Each row was made from one path, in order. Every step used is in the known rows, and no mark comes twice. Write each row's path.
Known rows:
kidu -> kotavun -> pigapu:  23  14   3  -6 -55  10  11 -11  -8   7   8   7  -5  21  26   3 -15  28  28 -30  -1 -11 -15  12  -6 -15  -3   9 -10  -6   7
marof -> vubobap -> kidu -> pigapu -> kotavun:  31  23  12  -9 -48  10 -11 -18  53   6   2  19  -9  19  27   7 -28  25   4  10 -43 -20 -19 -14 -17 -15   3   5  12 -28 -16
kidu -> pigapu -> tizo:  18 -15   5  -9 -40   9  -9 -15  26   4   0   8   0  20  16  18 -17  47  15 -10 -16 -15 -16 -14  -7 -19   8   2   3  -6  12
tizo -> pigapu -> rulebu:  31 -28 -11 -14 -21  -5 -16 -13  25  34   0   9 -22  25   3  -2 -17  43  22 -12 -15  10  -7 -29   2 -20   4  -5   7 -26  -3
kotavun -> pigapu -> tizo -> marof -> tirud -> rulebu:  29  14   6  -4  -1  20 -27 -32 -30  -4  -7  59  26  25  27  -6 -15   7  29  27  40   3  12   1  19 -19   6   7   4   7  10
kotavun -> pigapu -> rulebu:  24  13  -7 -12 -24   4 -14 -18  -6  20   6   9 -12  25  15  -6 -14  35  33  -4 -17   3 -12   4  16 -17  -5  -1  -7 -17   5
vubobap -> marof -> tirud:  21   4  17  -4 -29  -3   2 -17  22  -3  -2  16  -7  21  33  -3 -28  46  13  -1  -1  -1 -13  -7  -8 -21  -4  18 -12 -19  13
tizo -> pigapu -> kotavun -> kidu:  31 -15 -22 -10 -17  13 -16 -17  46   9  -8  24 -13  28  12  -3 -17  29  34   6 -12  12   5 -20 -12 -15   5  -7  15 -38  13
tirud -> tizo:  14  -9   0  -7 -25  -4 -18  -8  16 -16   2   8  -2  26  17  -6 -17  33  22   4   6  -6 -16 -13 -15 -19  -3   5 -13 -17   5
marof -> tirud -> tizo -> pigapu -> rulebu:  44 -47 -17  -7  -8  -6  -7 -18  13  18 -14  33   7  29  10 -23 -19  20  25   6 -11  19  -2 -37  -1 -26  -9  -6  14 -14   7
tirud -> marof -> vubobap -> kidu:  25  27  20  -6 -26   6  -7 -20  18 -14  11  37  -7  23  28  16 -20  27  10  -8   3 -17 -26 -26   6 -12  -1  27  -3 -35 -19
tirud -> marof -> vubobap -> kidu -> kotavun -> pigapu:  31  31  16  -5 -50  18  14 -21 -15  -8  12  47   7  22  40  12 -17  11  22 -26  -1 -16 -22 -11   2 -10 -12  29   1 -11 -19
kotavun -> pigapu -> tizo -> tirud -> marof:  23   2  -8  -8 -24  12 -10 -23 -16 -11   2  42  16  28  35  10  -2  43  47 -24  -5   0  -3 -21  36 -14  -1  11  20   5  28
marof -> tirud:  30  -4   9  -4 -19  -1   1 -16  22   3  -4  11 -10  22  17   0 -20  32  10  -2   5  -9 -16   0   7 -21   5   4  -9 -30  13
kidu -> vubobap -> marof:  19  17   5 -13 -49  -4  11 -11  -2 -13   9  -8 -13  19  24   5 -31  52  24 -40   7 -24 -19 -13  -5 -14   5  13 -16 -21   8
kidu -> pigapu -> tizo -> tirud -> rulebu:  23   4  -3 -17 -32   8 -23 -15  19   0   1  25  10  24  32   8  -9  35  14  -3  -6   1  -8 -23   2 -18  15   4  23  10  19
tirud -> marof:  19  11  -1  -5 -31   1 -13 -18  -4 -10   5  25 -18  22  28  20 -12  36  21 -25   7 -15 -21 -18  13 -15   3  14  -1 -32   6
pigapu -> kotavun -> kidu:  28  24 -10 -10 -20  13 -14 -15  44  -9  -9  16 -15  26  16  -5 -15  26  32   8 -18   4  -1  -1  -6 -12   7  -3   8 -45  22
tizo -> pigapu:  18 -33  -3  -8 -25  -1 -16 -11  28  20   7   6 -17  24   9  11 -18  45  18 -13   7  -3 -11 -22 -11 -20   4   1  -8 -26  -5
kotavun -> kidu -> vubobap -> marof -> tirud:  35  15  -3 -11 -16   8  27 -24  -1 -16  -6  15   9  25  35  -5 -35  31  28 -19   7  -6 -10 -10   5 -15   1  16 -12 -24  27
kotavun -> pigapu:  12   4   0  -7 -29   7 -15 -15  -4   8  11   6  -8  24  22   8 -16  39  28  -4   5  -9 -17  12   4 -16  -4   6 -23 -18   1
tizo -> marof -> vubobap:  28  20  13  -9 -17   2 -14 -24   9   3   2  22  -3  22  21   7 -23  29  11   0   6 -29  -6  -8  13 -16   7  13   1 -27  -7
pigapu -> tizo -> marof -> tirud -> rulebu:  32  15  12  -6  -1  12 -24 -25   1 -10 -13  52  13  22  20  -7 -16  11  16  21  41  -1   9 -13  11 -20  18   6  12  -7  13
vubobap -> marof:   6  11  14  -9 -38  -3 -12 -11  25  -4   7   4 -18  21  29   4 -23  57  20  -9  -2  -5 -16  -9 -19 -17  -2  18 -18 -19   6
tizo -> tirud:  20  10  -3 -12 -19  -8 -11 -10  27   6   4  -1 -12  26  25   2 -16  45  22 -18 -12  -5 -11 -10  10 -17  14   3   1 -20  24
tirud -> rulebu:  16  21   9 -11 -31   3 -30  -9  17  -6   7  12 -16  24  19   3 -10  27   8   6  33  -5 -18  -3 -11 -16  10   9  -9 -24  -6
kidu -> vubobap -> marof -> tirud -> tizo -> pigapu:  35 -44 -10  -7 -34  -5  16 -18 -12  -8  -4  24  20  25  28 -12 -34  35  28 -22  13  -4  -7 -40 -12 -23 -11   8  -4  -1   7
marof -> vubobap -> kidu -> kotavun -> pigapu -> rulebu:  40  36  16 -13 -43  14  14 -15  12  15   9  22   5  23  19 -13 -23  15  21 -14 -28  -2 -15  -1  -2 -12  -7  14   3 -14 -18
vubobap -> kidu -> kotavun -> pigapu -> tizo -> marof:  16  32  11  -4 -21  20  -8 -19  -9  -1   3  38  15  20  25   0 -33  17  43  -5   7  -4  10  -9  -6 -14   8   8  -8   7   7
pigapu -> kotavun -> kidu -> vubobap -> marof:  31  37 -12 -15 -38  10  10 -19  24 -22  -6   8  -9  23  29  -9 -28  35  39 -22 -14  -6  -2 -13  -6  -9   4   5   6 -33  25

Which path is each row?
 17  -1 -14 -13 -17  11 -10 -22  21   9   2   9  -6  24  35  22 -25  30  18  -2 -19  -6 -17  -6  -8 -16   1   8 -11 -22  17 | kotavun -> kidu -> pigapu
 34  24   4  -6 -54  13 -11 -27  29  -6   1  45  -9  18  43  20 -22  17   9  -8 -40 -20 -20 -30  -3 -12  -3  13  24 -29 -16 | tirud -> marof -> vubobap -> kidu -> pigapu -> kotavun
 20   9  16 -10 -35   5  -7 -18  37  11  13  11  -3  21  29  18 -32  32  -2   0 -23 -23 -28 -14 -15 -16   1  17 -12 -22 -21 | marof -> vubobap -> kidu -> pigapu
 14  28  10  -6 -41  13   2  -9   5   6  14  11  -7  21  29   2 -29  21  29 -15  -2  -3 -15   5 -18 -13  -2  11 -23 -10  -3 | vubobap -> kidu -> kotavun -> pigapu
 25  13   7 -16 -22   6 -24  -8  31 -13   0  25   9  27  15  -7  -2  38  22   2  15   8  -2 -17   6 -16  19   6  19  -3  20 | pigapu -> tizo -> tirud -> rulebu
 40   3  11 -11 -31   8   4 -19  18 -19  -3  41  16  27  22   7   1  44  25 -27 -10 -13  -9 -33  32 -13   5  19  39 -10  18 | pigapu -> tizo -> tirud -> marof -> vubobap
 33   9   8  -8 -41  -2  25 -17  -3 -10  -2   5  -3  19  27  -3 -32  42  18 -33   8 -20 -17 -11   7 -18   3  11 -13 -21  16 | kidu -> vubobap -> marof -> tirud
 18  29  16  -7 -38   5   5  -4  32   0   9   5 -18  20  20   2 -32  25  17 -18  -1  -7 -18  -8 -23 -14  11  10 -15 -25  -1 | vubobap -> kidu -> kotavun
 32  17  18 -10 -17  10  -3 -19  34 -20   2  48  17  27  24   6 -12  37  25 -13 -14  -5 -11 -41  23 -12   7  23  27 -13   6 | pigapu -> tizo -> tirud -> marof -> vubobap -> kidu
 28  30  10 -10 -19   1  -6 -20  21 -10  10  39   2  27  40  11 -19  29  16 -13 -16 -11 -18 -35  19 -12   5  25  12 -26  -2 | tizo -> tirud -> marof -> vubobap -> kidu
 23 -51  -1  -3 -23  -5  -8 -17  14   0  -4  34  13  27  33 -14 -27  40  22   6   5  13  -4 -35 -26 -26 -18  13  -5   1   4 | vubobap -> marof -> tirud -> tizo -> pigapu
 40  29 -20 -14 -31  13  10 -17  21 -18  -8   4 -11  24  12  -7 -23  21  36 -21  -7 -14  -4  -7   7  -9  15  -8   9 -45  25 | pigapu -> kotavun -> kidu -> vubobap
 34  33  31  -8 -27  15   6 -17  29  -8  -2  37  17  19  12  -2 -30  19  19  -7   4 -19   2 -21  -7 -13  14  15  13  -8  -4 | pigapu -> tizo -> marof -> vubobap -> kidu -> kotavun
 20  35  21  -8  -5   4 -23 -23  23   3   7  28  -3  22  24   6 -35  22  11  15   4 -21  -7 -16   0 -15  10  16 -14 -28 -16 | tizo -> marof -> vubobap -> kidu
 30  30  16  -6 -24   6  -2 -18   9 -14   1  38  19  22  30 -11 -35   1  16   3   5 -17  -4 -25 -22 -15   0  17   0  -3 -12 | tirud -> tizo -> marof -> vubobap -> kidu -> kotavun
 27   4   6  -7 -15  -1 -19 -22  -1 -14  -2  33  17  25  25  -5 -23  20  17  13  11 -22  -4 -17   0 -18  -2  12   1 -12  -5 | tirud -> tizo -> marof -> vubobap
 17 -47 -11  -7 -23  -4 -20  -9  17   4   4  17   0  27  14  -3 -18  36  26   1  10   2  -9 -30 -23 -22  -6   0  -6 -10  -3 | tirud -> tizo -> pigapu
 30 -28 -28  -9 -13  11 -24 -16  39  -8 -11  36   5  31  18 -15 -15  18  40  22 -10  18   8 -29 -25 -17  -7  -8  18 -24  13 | tirud -> tizo -> pigapu -> kotavun -> kidu
 34  26  10 -12 -41   2   9 -18 -12 -17   1  20   2  21  32  -8 -26  26  10 -18  34 -11 -16 -10   0 -16   6  17  -8 -15   4 | kidu -> vubobap -> marof -> tirud -> rulebu
 27   1  18  -7 -37  16  -4 -25  19 -11   5  47  14  21  29  27 -21  32  10  -8 -17 -20 -22 -36   2 -14  -1  23  14 -12 -13 | tirud -> marof -> vubobap -> kidu -> pigapu -> tizo
 25   6  -9  -8 -54   5 -15 -16  29   9  -3   7 -22  18  28  10 -19  33  15  -8 -38 -15 -13  -6 -12 -17   7  -7  14 -25  10 | kidu -> pigapu -> kotavun
 28  -2   3  -1  -2  15 -12 -31 -22   3 -10  43  24  23  22  -3 -21  23  36  13  14  -6  11   0  25 -21   3   2   0   2  21 | kotavun -> pigapu -> tizo -> marof -> tirud
 19  18  13  -6   0   2 -26 -22  15 -15   4  37  13  26  28  -6 -36  12  17  28   9 -16  -6 -25 -11 -17   0  16 -12 -16 -17 | tirud -> tizo -> marof -> vubobap -> kidu
 31  -5  10 -10 -28  12 -11 -28   9   8  -4  32  20  19  22  18 -22  34  12  -1 -11 -31  -5 -20   7 -18   9  10  17  -1   0 | kidu -> pigapu -> tizo -> marof -> vubobap
 10  -3  12  -9 -27  10 -16 -14  40   4   5  13  -1  20  18  16 -31  41  17   5 -17  -7 -16 -23 -19 -18  10   6 -10  -9   3 | vubobap -> kidu -> pigapu -> tizo
 29  10   2  -2   0  -1 -11 -27  -6   9  -8  26  -4  21  27   2 -31  20  16   6  11 -14   1  -7  16 -21  12   3  -5 -27  17 | tizo -> marof -> tirud
 28 -19 -10  -8 -40   3 -19 -11  41  14  -3  13 -25  22   7  -2 -14  39  25  -7 -13   1  -1 -21 -11 -18   6 -10  16 -31   1 | tizo -> pigapu -> kotavun
 19  23  23  -7  -9  21 -20 -28   5  -1   6  43  24  24  18   2 -28  26  32  21   7 -14   2  -9  11 -14   1  16  -8  -3 -12 | kotavun -> pigapu -> tizo -> marof -> vubobap -> kidu
 29  27  25  -8 -49  15  12 -13  11   3  14  20   6  22  26   0 -23  20  17 -11  -5 -15 -20   6 -13 -12  -8  20 -14 -11 -19 | marof -> vubobap -> kidu -> kotavun -> pigapu
